Every row comes from one small tree of marks. The marks that hang from a mark follow it in brackets, in alphabetical order. Every link used is in the known rows. Which tree was each row made from?
Known rows
fese(radu(ragato(bipen))): [ -2  -1  33   0   3   3  -1   7  -4   4 -16  -1   7   3   3  -2  -6   8
   9   5  32  -1   5  -4   4]
goki(vofa(gobeg soge)): [ 13  -2   0   3  -6   9   2  -1  -9 -18   9   2  -1  -2  -3  26  -6   0
  -8  -9   5  -6   5 -18   2]
ragato(bipen goki): [-10   4  20  -2   7  10   2   3  -5   8 -21   1   3  -2  11  15 -11   7
  -6  -2  23   7  -5  -9   1]
ragato(bipen(tebe) goki(vofa(gobeg soge))): [ -5   2   5   1   1  20   0   5 -13 -14  -7   6  -1  -3   9  31 -15  -4
 -15  -9  25  -2  -3 -29   4]
fese(goki(vofa) radu): [ 11  -2  24   1  -5  13   5   7 -11  -8 -12   6   6   1   6   0   1  15
  19   7 -11   0  14  -3  15]
fese(radu): [ -2   1  17   1   0   6   0   4  -4   2 -12   1   4   2   1  -3   5   6
  11   5  10   0   7   3   6]
radu(fese(goki) vofa(gobeg soge)): [-17  -5   9  21   6  -1   6   2   4 -24 -23   5   5  -2   6  20  -8   6
  12   2  -1  -2  17  -2  12]
radu(ragato(goki) vofa): [-26   4  26  12  13   0   4   5   6  -8  -3   3   4   1   3  13 -11   0
  -8   6  22   4   4  -8  12]
gobeg(vofa(goki)): [  2  -6  -1  -4   1  -7   5  -4   4  -7   7   3   5  -2  -5   9 -11  10
  -8   0  -5  -5  19  10   0]
tebe(bipen(ragato(goki))): [ -7  -4   3   8   6  -3  -1   0  -6  -7 -19   2  -5  -3   1   3  -2  -1
 -13  -3  20  -1   0   2   1]
tavu(ragato(bipen(tebe) goki)): [ -7   1  -1   0   5  10   2   7  -9  -8  -7   2  -1  -2   9  -3  -2 -19
  -1  -7  17   6 -13 -16  -7]
lero(gobeg(vofa(goki))): [ -4  -7  -1   1  -2 -18   4  -4   1  -2 -15   0   7   0 -12   9 -11  16
  10  -6   2  -2  14   1  -3]
tebe(bipen(ragato(goki(vofa(gobeg soge))))): [  0  -6   2  11   2   2   0   0 -10 -18 -15   3  -6  -5   0  18  -6  -1
 -17  -8  25  -5   4  -8   2]
bipen(ragato(goki) tebe): [-24   0 -25   8   4   6  -1   2  -5 -21   1   5  -5  -4   4  -4   1 -24
 -11  -5   8  -3  -2 -17   4]
tavu(ragato): [  7  -2  -5   1   1   0   3   3  -5  -9   4  -2   0  -2   0 -12   6 -16
   6  -5   0   3  -7  -5 -10]
bipen(ragato(goki(vofa)) tebe): [-18  -1 -22   4   1  11   0   3 -11 -24  11   8  -5  -4   4   2   0 -23
 -14  -6   2  -3  -5 -24   5]
radu(ragato vofa(goki)): [-12  -3  19   9  11  -8   5   1  10 -13  -9  -1   4   1  -1   6 -12   3
  -8  10   9  -4  15  -4   6]
ragato(bipen): [ -1  -2   8  -7   3   0  -2   0  -5   7 -15  -1   2   0   6   3 -10   6
  -2  -2  13   1  -8  -5  -4]
tavu(ragato(bipen(tebe) goki(vofa(gobeg)))): [ -2   2   2   0   0  17   3   9 -14 -14  -1   5  -2  -3   8   9  -8 -16
  -4 -10  12   4 -10 -26  -7]
bipen(tebe): [ -8   0 -19   0  -2   3  -4   3  -2  -8   8   4  -4   1   0  -5   1 -13
  -4   0  -3  -5  -3  -7   3]
fese(goki radu(ragato vofa(gobeg soge))): [ -7  -4  29  18   6   4   6   6   0 -22 -28   2   9   0   3  10  -8  13
  17   9  19  -5  26  -5  19]
tebe(bipen(ragato)): [ -2  -8  -5   4   3  -9  -3  -1  -6  -7 -16   1  -6  -2  -2  -4  -1  -1
 -10  -3  13  -6  -2   4  -2]
radu(vofa(gobeg)): [-24   1   3   7   4   0   1   1   2  -9  -9   3   0   0  -1  14 -10   4
  -4   2  -1  -3   6  -5   6]

Which tree is each row?
[ -3  -5   5   5   4   0   0   1 -10  -9 -11   5  -5  -3   1   8  -3   0
 -15  -5  16  -1  -3  -3   2] | tebe(bipen(ragato(goki(vofa))))
[ -5  -3   5   8   1   3   0   2 -10 -12 -13   4  -6  -5   0  13  -8   1
 -15  -6  17  -3   2  -5   1] | tebe(bipen(ragato(goki(vofa(gobeg)))))
[ 10 -11  -5   0   4  -9   5  -8   2 -16   4   1   6  -3  -6  17  -8   7
 -10  -3   8  -8  20   6   1] | gobeg(vofa(goki soge))
[  5  -2  13   6  -4   4   6   7  -1  -9  -1   6   4  -1   8   4  -1   6
  15   2 -20   4   7   1   6] | radu(fese(goki(vofa)))
[  5  -2  -1  -1   4  13   3   6 -16 -16   0   4   0  -2   8   7  -1 -19
  -6 -11  20   4 -15 -26  -5] | tavu(ragato(bipen(tebe) goki(vofa(soge))))
[-38   3  28  12  14   0   2  12   5  -9 -12   7   5   2  12  14 -16  -4
  -3   6  28   4  -3 -13  11] | radu(fese ragato(bipen(tebe) goki) vofa)
[-13   0  -3   7   0  10   5   1  -8 -19   0   3  -2  -7   2  12  -5  -9
 -10  -8   7   0   3 -18   2] | bipen(ragato(goki(vofa(gobeg))))
[  8  -4  31  11  -1   2   6   9   0 -16 -10   1   7  -2   9  17 -18   8
  12   0  18  -1  10 -13   4] | radu(fese(goki(vofa(gobeg soge))) ragato(bipen))
[  3   2  36   8   3  11   3   7  -6  -9  -3   2   7   2   3  13   0   3
   4   3  34   0  10 -11  11] | fese(radu(ragato(goki(vofa(soge)))))
[ -1   1  11   0   6   8   5   5  -9  -2 -12   0   1  -3   8   0  -2 -11
   1  -7  20   9 -11 -12  -9] | tavu(ragato(bipen goki))
[  4   0  21  -2   5  14   3   1 -12  -3 -10   3   3  -2  10  27 -10   5
 -12  -7  26   5  -7 -20   4] | ragato(bipen goki(vofa(soge)))
[-12  -3  22   7   5   4   4   5  -4  -8 -29   6   8   2   7  -3   0  15
  20  12  -7   1  16   4  19] | fese(goki radu(vofa))
[-19   2  35  17   9   8   4   6   0 -15 -20   2   7   1   1  21  -7   5
   3   5  40  -2  18 -10  15] | fese(radu(ragato(goki) vofa(gobeg soge)))
[-16  -2 -25  10   0  12   1   2 -11 -33   5   6  -5  -5   2  12  -3 -24
 -15 -10  13  -7   1 -29   5] | bipen(ragato(goki(vofa(gobeg soge))) tebe)
[-11  -1  -3   4   2   7   4   0  -9 -16   2   3  -1  -5   3   6  -1 -10
 -10  -7   5   2  -2 -17   3] | bipen(ragato(goki(vofa)))
[-5  5 34 12  2  7  6 12  5 -7 12  4  5 -1  7 16 -7 -2  2  2 16  7  4 -9
  5] | radu(fese ragato(goki(vofa)))
[ -9   4   9  -6   1  18   0   7 -12  -3  -2   8  -1  -1  12  18 -12  -2
 -13  -4  13   3 -11 -23   5] | ragato(bipen(tebe) goki(vofa))
[ 16  -3  32  12  -5  13   6   8  -8 -22 -11   3   8  -1   3  13  -7  12
  17   4  14  -5  24 -13  15] | fese(goki(vofa(gobeg soge)) radu(ragato))
[-30   5  34   9   8  11   1  12  -4  -8 -24   5   6   2   7  15 -15   5
   1   7  36  -2  10 -14  13] | fese(radu(ragato(bipen(tebe) goki) vofa(gobeg)))
[ 14  -6  -3  13  -1   3   5  -5   4 -21 -19  -6   0  -5  -4  24  -8   1
  -7  -3  13 -10  28  -6  -5] | vofa(gobeg goki soge)
[-19  -5  33  10  13 -10   6   6  11  -8 -21   0   8   1   7  11 -18   7
   0   9  17   0  10  -3   3] | radu(fese ragato(bipen) vofa(goki))
[  0   2  41   7   2  14   3   9  -8  -7 -15   1   8   0   5  21 -11   8
   3   0  44  -1  10 -16   8] | fese(radu(ragato(bipen goki(vofa(gobeg soge)))))
[-24  -5  20  10  12  -8   3   8  10 -13 -16   3   6   2   8   7 -17  -1
  -3   9  15  -4   8  -8   5] | radu(fese ragato(bipen(tebe)) vofa(goki))
[  1   5  26   6   2   9   4   7   0  -7  13   2   3  -1   3  14  -9  -1
  -7   1  19   4   3 -14   6] | radu(ragato(goki(vofa)))
[-23  -3   7  17   6  -4   3   2   5 -19 -13   3   3   0   2  24  -6  -1
   2  -1  10  -3  10  -4   7] | radu(fese vofa(gobeg soge))
[  5  -3  36   4   2   5   3   9  -4  -2 -29   1  10   1   8  -5  -9  15
  22  10  19   0  14  -2  11] | fese(goki radu(ragato(bipen)))
[ -7   3  33   1   2  14   0  12  -8  -3  -6   5   6   2   7   8  -8   2
   2   4  32   0   3 -16  10] | fese(radu(ragato(bipen(tebe) goki(vofa))))
